Each row comes from the steps of one walk. Every step used is in the known rows, and no mark comes twice. Write the walk behind each row, first mark first.
Known rows
deditub/zuki/zife/silu: [-2.741  1.533 -1.718  2.362 -2.627 -1.648 -0.158 -1.340  2.746  4.176
 -1.196 -1.045 -2.823  1.700 -0.709 -5.115 -0.196  3.846  0.515  1.894
  1.293  0.104 -1.024  0.349 -0.787]
tirulo/zuki/zife/silu/poket: [-3.901  4.483 -1.049  2.429 -2.575 -0.660 -0.790 -0.265  2.838  4.855
 -2.002  0.037 -1.343  2.868 -0.694 -4.972  0.093  0.931 -0.071  1.313
  2.725  0.336 -0.624 -1.135 -1.567]
silu/tirulo/zuki: [-1.839  2.729 -0.708 -1.964  0.035 -2.025 -0.625  0.186  2.805 -0.541
 -0.632 -0.232 -1.111  1.450  0.804 -3.665  1.836 -3.195 -1.789 -1.337
  1.204 -0.984  0.222 -1.578 -4.196]
poket/dudob/tirulo/zuki: [-3.810  3.087 -1.023 -2.354 -1.975 -1.921  0.404 -2.500  1.189 -1.437
  1.229 -0.403 -0.121  0.104  0.477 -4.046  2.667 -2.316 -1.543 -2.002
 -0.510 -1.221 -1.844 -1.157 -4.716]
deditub/zuki/zife/silu/poket/dudob: [-3.668  5.262 -1.927  2.046 -3.053 -1.050 -1.654 -2.829  5.085  4.334
  1.263  0.865 -1.883  0.896  0.838 -3.681  0.502  0.939  0.397 -0.350
  1.281  1.105 -1.868 -0.234 -4.819]
silu/tirulo/zuki/zife/dudob: [-0.603  0.319 -1.192  2.144  0.139 -1.612 -1.749 -3.876  1.959 -0.668
 -0.677 -0.634 -1.210  3.362  4.448 -2.853  0.622  0.774  0.433 -0.266
  1.712 -2.460 -1.961  0.604 -1.884]
poket/zuki/zife: [-2.569  3.294 -3.011  2.754 -3.332 -0.416 -0.707 -3.282  4.091  0.121
 -1.796 -0.985 -1.336  1.251  2.031 -4.106  0.884  1.759 -0.036 -1.052
  0.646 -0.226 -3.399 -0.124 -2.606]
poket/silu/tirulo: [-2.221  0.759  0.304  2.659 -3.614 -1.902 -4.621 -1.246  5.269  1.667
 -1.970  2.367  0.137  2.552  1.312 -1.651  0.551  0.942 -1.648 -0.022
  2.974  0.932 -0.407 -0.247 -4.812]
silu/tirulo: [-1.765  0.720 -1.535  0.657 -0.955 -2.332 -4.391 -0.981  3.602  1.435
 -1.030  1.525 -1.015  2.367  1.649 -2.137  0.652  0.077 -1.032  0.951
  1.086  0.438  0.733 -0.710 -4.433]
silu/poket/dudob/zife/zuki: [-2.072  1.337 -0.024 -0.458 -3.763 -0.077 -0.828 -5.018  4.275  1.363
  0.672  1.613 -2.299  0.362 -0.986 -4.826  2.157  1.718  0.856  3.894
  1.194 -0.928 -0.633 -2.599 -3.868]
poket/silu: [-4.012  1.694  1.206  2.587 -4.179 -2.153 -1.976 -1.715  3.555  0.871
 -2.673  1.685  0.338  2.121  0.276 -2.272  1.058  4.573  0.651 -1.796
  3.957  0.359 -1.471  0.619 -4.686]
dudob/zife/zuki/deditub: [-2.773  0.420  1.539 -0.163 -3.152 -1.844 -2.437 -3.053  1.977 -0.773
 -2.765  4.294 -3.238  3.044  0.576 -5.274  1.546  1.716  1.394  2.641
  2.720  1.092 -1.824 -1.286 -1.012]
deditub/zuki/zife: [-2.922  2.791 -5.357  2.005 -0.525 -1.927  0.712 -1.289  2.848  1.284
 -1.640 -2.241 -0.921  0.667 -0.329 -3.193  0.439  2.674  0.695 -1.270
  0.336  2.656 -2.236 -0.078 -2.826]
tirulo/zuki/zife: [-2.642  2.957 -3.260  1.560 -0.425 -1.483  0.492 -1.390  2.285 -0.407
 -1.655 -3.167 -1.582  0.575 -0.301 -3.942  0.980 -0.225 -0.619 -1.628
  0.502  0.537 -2.587 -0.360 -1.734]
silu/poket/dudob/tirulo/zuki/zife: [-3.626  3.752 -3.446  2.075 -2.434 -0.805  0.060 -2.809  2.458  0.350
 -0.411 -2.401 -0.198  0.287 -0.275 -3.882  1.211 -1.666 -1.827 -1.473
 -0.175  1.250 -3.696 -0.741 -2.436]
poket/dudob/zife/silu/tirulo/zuki: [-1.804  2.469  0.329 -1.464 -2.168 -0.991 -1.340 -1.179  3.967  0.629
  1.018  0.043 -2.391  1.029  0.255 -4.120  1.602 -3.635 -2.569  0.771
  0.729 -1.765 -0.503 -1.409 -3.563]
poket/silu/zife/zuki/deditub: [-2.006  0.523  1.725  0.626 -3.289 -1.427 -1.814 -2.270  4.266  0.671
 -3.570  4.534 -3.004  3.774  0.805 -4.901  0.429  3.002  0.474  0.544
  3.856  1.518 -1.581 -0.799 -1.546]
dudob/tirulo/zuki: [-3.871  2.167 -1.098 -2.602 -1.392 -2.138  0.797 -1.420 -0.163 -1.454
 -0.317 -0.464  0.326  0.941 -0.160 -4.282  2.469 -1.544 -1.309 -1.417
 -0.058 -1.292 -1.002 -1.492 -3.867]
poket/silu/tirulo/zuki: [-2.133  2.719  0.498 -0.652 -1.778 -1.740 -0.834  0.077  3.972 -0.326
 -1.111  0.276 -0.222  1.532  0.492 -3.198  1.722 -2.563 -2.200 -1.945
  2.537 -0.796 -0.596 -1.128 -4.452]
tirulo/zuki: [-3.033  3.313 -0.805 -2.505  0.434 -2.433  1.150 -0.100  1.234 -1.170
 -0.887 -0.896 -1.248  1.074  0.105 -4.225  2.238 -0.952  0.001 -2.133
  1.242 -1.573 -0.150 -1.189 -3.993]

Which walk is each row?
[-3.164  2.156 -3.324  1.523 -1.758 -1.375  0.313 -2.376  1.320 -0.602
 -1.170 -2.835 -0.527  0.474 -0.536 -4.023  1.206 -0.597 -1.495 -1.081
 -0.459  0.721 -3.196 -0.476 -1.583]  dudob/tirulo/zuki/zife
[-4.012  4.279 -2.078  2.613 -2.513 -0.798 -0.666 -0.222  2.992  5.643
 -1.931  0.447 -1.088  2.999 -0.678 -4.626 -0.187  2.379  0.590  1.455
  2.628  1.354 -0.398 -1.105 -2.010]  deditub/zuki/zife/silu/poket
[-3.146 -0.670 -2.664  1.368 -2.461 -1.906 -1.491 -5.046 -0.492 -0.217
 -0.107  0.371  1.280  2.667  2.727 -2.757  1.182  2.904  0.175  0.564
 -0.279 -0.489 -2.399  0.126 -2.622]  deditub/zuki/zife/dudob/tirulo
[-2.095  2.532 -2.252  2.901 -2.127 -1.110 -0.926 -1.367  4.195  0.246
 -1.812 -2.235 -0.880  0.862 -0.020 -3.307  0.623 -1.200 -2.102 -1.533
  1.395  1.082 -2.829 -0.251 -2.093]  poket/silu/tirulo/zuki/zife
[-4.463  1.266 -1.827  0.060 -3.873 -2.096 -2.801 -5.044  1.106  0.102
  1.448  1.325  0.371  0.499  1.138 -2.774  1.861  1.324 -0.649 -0.217
 -1.297  0.119 -2.443 -0.187 -5.232]  poket/dudob/tirulo
[-4.220  4.693  0.866  0.518 -3.819 -1.451 -2.582 -1.255  2.882 -0.128
 -3.400  5.434 -1.495  4.559  3.905 -5.067  1.097  0.180  1.021 -1.295
  3.470  0.917 -2.642 -0.655 -2.766]  silu/poket/zuki/deditub
[-1.904  2.441 -3.170  1.978 -0.744 -1.266 -0.792 -1.173  3.361  0.078
 -1.495 -2.523 -1.495  0.815  0.131 -3.568  0.682 -1.646 -1.826 -0.964
  0.437  0.847 -2.357 -0.628 -1.924]  silu/tirulo/zuki/zife
[-4.659  2.411 -1.830  2.064 -5.182 -1.053 -2.888 -4.813  2.069  2.495
  1.127  1.074  0.330  1.085  0.509 -3.498  1.027  0.913 -1.282  0.811
 -0.582  0.924 -2.867 -0.433 -3.783]  zuki/zife/silu/poket/dudob/tirulo
[-1.729  0.542  0.902 -0.304 -1.935 -1.573 -1.640 -2.187  3.444  0.596
 -3.194  4.192 -3.593  3.613  0.957 -5.100  0.512  2.461  0.789  1.030
  3.024  1.269 -1.031 -1.125 -1.353]  silu/zife/zuki/deditub
[-0.128 -0.204 -0.943 -1.325 -1.214 -0.235  0.833 -3.077  4.879  2.258
 -1.354  1.059 -2.857  1.608 -1.055 -4.715  0.708  4.179  0.233  2.242
  1.494 -1.054  1.204 -2.370 -3.281]  silu/zife/zuki
[-1.791  1.882  0.226 -1.567 -1.734 -1.085 -0.981 -0.371  3.094  0.642
 -0.121 -0.084 -2.209  1.602 -0.107 -4.345  1.600 -3.100 -2.460  1.158
  1.059 -1.750  0.153 -1.676 -2.923]  dudob/zife/silu/tirulo/zuki
[-1.259  0.151 -0.899  3.032 -2.829 -1.430 -4.420 -1.499  4.275  3.877
 -1.025  0.587 -2.396  2.449  0.898 -3.593 -0.394  0.526 -1.966  2.932
  1.191  0.128 -0.233 -0.123 -1.535]  zuki/zife/silu/tirulo
[-1.517  0.166  0.179  1.371 -2.500 -1.921 -4.550 -0.962  3.753  3.654
 -0.776  1.913 -2.222  2.856  1.212 -3.557  0.014  0.814 -1.363  2.949
  1.599 -0.694  0.980 -0.439 -2.706]  zife/silu/tirulo
[-2.398 -1.662 -1.801 -0.034 -2.247 -1.046 -2.230 -5.082  0.388  0.178
 -0.122  1.551  0.331  3.746  2.633 -2.136  0.821  3.397 -0.580  1.052
 -0.346 -1.593 -1.115 -0.332 -3.363]  silu/zife/dudob/tirulo
[-3.267  1.362  1.534 -0.314 -3.131 -1.884 -1.661 -1.910  1.609 -1.729
 -2.599  3.664 -1.201  4.240  2.344 -4.059  0.955 -0.580 -0.996 -1.849
  2.892  0.528 -2.962 -0.106 -1.713]  poket/silu/zife/dudob/tirulo/zuki/deditub
[-3.674  1.619  1.257 -0.937 -1.741 -2.897 -1.877 -1.863 -0.335 -2.391
 -2.193  3.348 -1.243  3.819  2.965 -4.614  1.600 -1.052  0.070 -1.334
  2.193  0.170 -2.665 -0.162 -1.455]  zife/dudob/tirulo/zuki/deditub
[-1.193  0.946 -1.007  2.701 -1.589 -0.984 -1.707 -5.224  2.410 -0.597
 -0.886  0.573 -1.048  3.676  5.639 -3.232  0.794  3.320  1.705 -0.317
  1.810 -3.160 -2.615  0.914 -2.284]  poket/zuki/zife/dudob
[-3.133  2.063  1.433  0.275 -3.848 -1.296 -2.806 -3.478  3.106  0.095
 -1.999  4.808 -3.073  2.887  0.875 -5.157  1.416  0.669  1.151  2.172
  2.901  1.564 -2.198 -1.373 -1.754]  silu/poket/dudob/zife/zuki/deditub
[-3.589  5.427 -0.887  1.863 -3.107 -0.893 -1.725 -2.836  4.854  3.462
  1.216  0.396 -2.160  0.805  0.824 -4.077  0.762 -0.422 -0.315 -0.630
  1.302  0.091 -2.072 -0.359 -4.203]  tirulo/zuki/zife/silu/poket/dudob
[-0.323 -1.003 -1.268  0.121  0.869 -0.890 -1.764 -3.972  2.859  0.751
 -0.759  1.269 -2.194  4.828  3.967 -1.569 -0.077  4.644  1.123  0.237
  1.645 -2.847  0.051  0.254 -3.610]  silu/zife/dudob
[-0.742  0.354 -0.312  3.053 -1.115 -1.376 -1.853 -3.915  2.882 -0.416
 -1.059 -0.207 -0.603  3.413  4.167 -2.574  0.651  1.307  0.095 -0.696
  2.742 -2.264 -2.353  0.872 -1.984]  poket/silu/tirulo/zuki/zife/dudob
[-1.239  0.581 -1.635  2.395 -2.577 -1.553 -3.326 -0.900  4.513  4.120
 -0.840  0.515 -2.106  2.281  0.761 -3.616 -0.340  0.420 -1.738  2.490
  1.112  0.833 -0.108 -0.383 -2.124]  deditub/zuki/zife/silu/tirulo
[-3.176  0.018  0.616  0.512 -4.015 -0.899 -2.353 -2.663  1.934  2.775
 -0.433  0.844 -3.785  2.327 -1.142 -4.531  0.696  3.437  0.308  4.664
  0.953 -1.774 -0.245 -0.388 -1.513]  dudob/zife/silu
[-2.821  1.937  1.616 -0.612 -2.516 -2.121 -2.990 -0.468  2.268 -0.726
 -2.189  3.413 -3.219  3.579  1.387 -4.775  1.004 -2.685 -1.244  0.590
  2.532  0.807 -1.816 -0.821 -0.982]  dudob/zife/silu/tirulo/zuki/deditub
[-3.743  4.882  0.111  0.164 -5.699  0.897 -0.927 -2.418  4.458  2.525
 -1.126  2.953 -0.990  3.134  2.156 -5.233  1.495  0.999  0.059  1.279
  2.115 -2.473 -1.210 -1.745 -3.994]  dudob/zife/silu/poket/zuki
[-2.752  1.015  1.754  0.086 -2.044 -2.766 -2.157 -2.169  1.886 -0.181
 -3.126  4.526 -2.839  3.132  1.492 -5.675  1.267  2.310  1.921  1.159
  3.421  1.016 -1.170 -0.759 -1.276]  zife/zuki/deditub
